Each row comes from the steps of one path. Every step used is in the known rows, and no mark comes twice. Write the path behind each row, first mark first.
In the rows, zero is written as 128.
Known rows
nitu > ruva: 111 159 142 147 122 130 110 143 127 147 95 109 145 105 110 150 170 121
 155 92 115
pero > nitu > dapif > dinupob: 103 166 184 143 114 144 115 141 108 160 104 134 164 120 100 135 177 139
 156 76 124
dinupob > dapif > gubobip > ruva > doreb: 145 138 157 209 91 154 72 149 117 173 79 64 159 65 79 117 98 89 154 109
 136
nitu > dapif > gubobip > ruva: 132 152 164 164 100 162 135 148 80 169 75 110 166 69 109 127 152 130 163
 99 105
doreb > ruva > gubobip > dapif: 113 146 93 165 119 130 101 103 86 168 100 133 154 64 115 99 135 122 128
 86 155
gubobip > dapif > dinupob > ruva > doreb: 124 133 105 212 135 131 67 144 127 160 100 87 161 115 55 102 107 83 169
 107 165
dapif > nitu > ruva: 109 167 124 153 119 131 108 133 143 174 111 103 143 114 94 162 179 105
 131 97 104
doreb > dapif > gubobip > ruva: 120 148 152 171 89 158 115 151 93 173 82 87 179 62 104 104 130 132 167
 112 94
pero > nitu > ruva: 106 154 173 136 111 134 113 131 120 158 114 126 143 102 113 163 182 131
 153 82 102
nitu > ruva > gubobip > dapif > doreb: 143 149 82 180 142 146 111 111 105 185 123 126 155 84 100 130 156 106
 127 96 168
gubobip > ruva: 116 140 140 168 108 143 128 139 125 157 101 95 176 102 92 128 145 117
 182 90 95
nitu > dapif > dinupob > ruva: 114 159 137 166 131 122 116 171 93 146 79 113 144 109 74 107 147 106 166
 86 135
pero > nitu > dapif > doreb > ruva: 114 180 160 147 125 147 94 105 101 179 108 166 137 83 101 143 166 125
 121 73 136
dapif > doreb > ruva: 122 182 110 166 127 128 80 120 135 175 104 136 156 91 90 125 133 97 124
 86 144
ruva > dinupob > dapif > nitu: 99 154 120 186 93 116 70 132 151 178 109 78 146 119 65 120 121 91 110 81
 125
ruva > doreb: 118 148 139 188 113 130 77 107 169 153 112 101 170 109 95 148 128 88 152
 99 141
pero > nitu: 103 151 168 143 93 125 117 113 140 159 127 129 167 109 109 156 161 122
 149 73 102
doreb > ruva: 100 172 130 149 111 119 88 126 126 154 88 129 152 89 105 121 137 115 138
 83 124
pero > nitu > dapif > dinupob > ruva > doreb: 120 146 168 191 126 136 81 136 114 160 102 116 145 102 70 128 137 92 163
 94 148
doreb > dapif > dinupob > ruva > gubobip: 119 150 106 182 119 111 110 152 91 160 93 101 158 66 93 76 122 93 149
 100 147
dapif > gubobip > ruva: 136 151 139 176 93 148 124 153 108 174 87 95 185 74 101 119 129 109 165
 105 102
ruva > doreb > dapif: 97 145 155 179 108 142 70 106 148 152 105 92 162 95 99 129 131 119 155
 107 127

Which path is each row?
108 151 108 168 123 139 99 149 125 161 104 100 185 136 82 103 141 128
 162 92 144 -> gubobip > dapif > dinupob
110 154 162 157 122 126 118 160 87 154 94 126 143 106 77 118 157 115 165
 78 124 -> pero > nitu > dapif > dinupob > ruva
90 164 122 177 115 116 62 121 135 159 93 127 163 100 96 96 113 108 136
 86 137 -> doreb > ruva > dinupob
130 144 99 177 113 99 129 129 105 155 103 116 149 62 103 112 127 77 142
 86 140 -> dinupob > ruva > gubobip
126 133 145 201 115 151 89 118 148 161 107 87 176 99 82 136 126 95 179
 105 122 -> gubobip > ruva > doreb
94 163 136 149 116 141 99 130 127 173 106 95 137 102 97 147 180 128 133
 105 95 -> doreb > dapif > nitu > ruva
105 160 152 182 129 151 58 150 132 158 91 84 162 108 87 109 142 121 164
 118 142 -> nitu > ruva > doreb > dapif > dinupob
102 158 146 187 117 144 61 139 147 159 99 85 180 114 84 103 126 114 162
 112 144 -> ruva > doreb > dapif > dinupob
101 156 178 173 121 155 60 140 127 167 106 97 160 106 89 120 153 129 162
 111 132 -> pero > nitu > ruva > doreb > dapif > dinupob
122 146 129 201 98 141 95 145 119 177 92 97 192 87 91 95 106 103 159 106
 117 -> dapif > gubobip > ruva > dinupob
140 145 167 198 108 168 96 126 107 173 84 100 167 68 98 134 132 105 162
 113 130 -> nitu > dapif > gubobip > ruva > doreb
102 146 148 173 108 122 67 159 116 148 79 81 125 103 83 109 125 116 138
 81 138 -> nitu > ruva > dinupob > dapif
119 134 95 169 114 130 123 104 104 163 115 118 167 84 115 116 144 120
 139 87 150 -> ruva > gubobip > dapif
94 165 118 183 97 116 52 132 135 182 95 91 133 101 65 105 113 94 100 81
 130 -> doreb > ruva > dinupob > dapif > nitu
84 157 126 178 119 135 72 124 137 177 110 98 150 113 87 120 152 119 131
 106 110 -> doreb > dapif > nitu > ruva > dinupob
123 160 158 179 103 152 67 136 115 170 81 93 155 59 114 127 131 116 137
 127 133 -> nitu > ruva > doreb > dapif > gubobip
127 149 120 209 129 119 69 151 145 156 98 88 163 111 60 110 106 66 165
 106 156 -> dapif > dinupob > ruva > doreb
100 144 140 180 94 115 70 146 133 149 88 82 145 109 80 103 106 109 136
 74 140 -> ruva > dinupob > dapif
121 152 142 189 115 139 57 130 148 173 102 72 122 101 71 155 144 85 123
 102 138 -> dinupob > dapif > nitu > ruva > doreb
98 142 173 165 99 126 69 148 110 156 94 94 124 99 86 120 135 124 136 73
 128 -> pero > nitu > ruva > dinupob > dapif
120 145 125 163 126 144 107 139 87 176 115 120 165 95 104 109 164 130
 148 93 152 -> pero > nitu > ruva > gubobip > dapif > dinupob
121 137 67 185 117 119 121 110 108 189 125 106 150 87 78 120 141 86 119
 93 135 -> dinupob > ruva > gubobip > dapif > nitu
98 154 195 130 104 143 131 109 105 153 110 147 145 102 118 164 188 146
 149 67 106 -> pero > nitu > dapif
123 151 150 149 111 126 125 115 102 166 119 134 146 64 132 146 175 114
 135 84 127 -> pero > nitu > ruva > gubobip
106 159 87 195 135 136 54 110 126 184 109 133 166 106 76 91 110 108 125
 90 163 -> gubobip > dapif > doreb > ruva > dinupob
126 163 105 165 119 122 120 117 123 181 118 114 146 76 114 145 172 89
 115 98 128 -> dapif > nitu > ruva > gubobip
111 156 76 172 115 130 99 95 109 195 119 124 153 79 96 117 147 104 103
 92 140 -> doreb > ruva > gubobip > dapif > nitu
122 167 189 140 87 146 124 125 92 172 94 142 157 72 128 152 166 133 129
 85 115 -> pero > nitu > dapif > gubobip
141 148 76 185 130 139 114 99 120 186 132 126 173 91 97 124 139 99 125
 90 169 -> ruva > gubobip > dapif > doreb
144 143 145 207 102 155 86 131 133 176 94 86 183 74 91 128 111 87 164
 118 129 -> dapif > gubobip > ruva > doreb
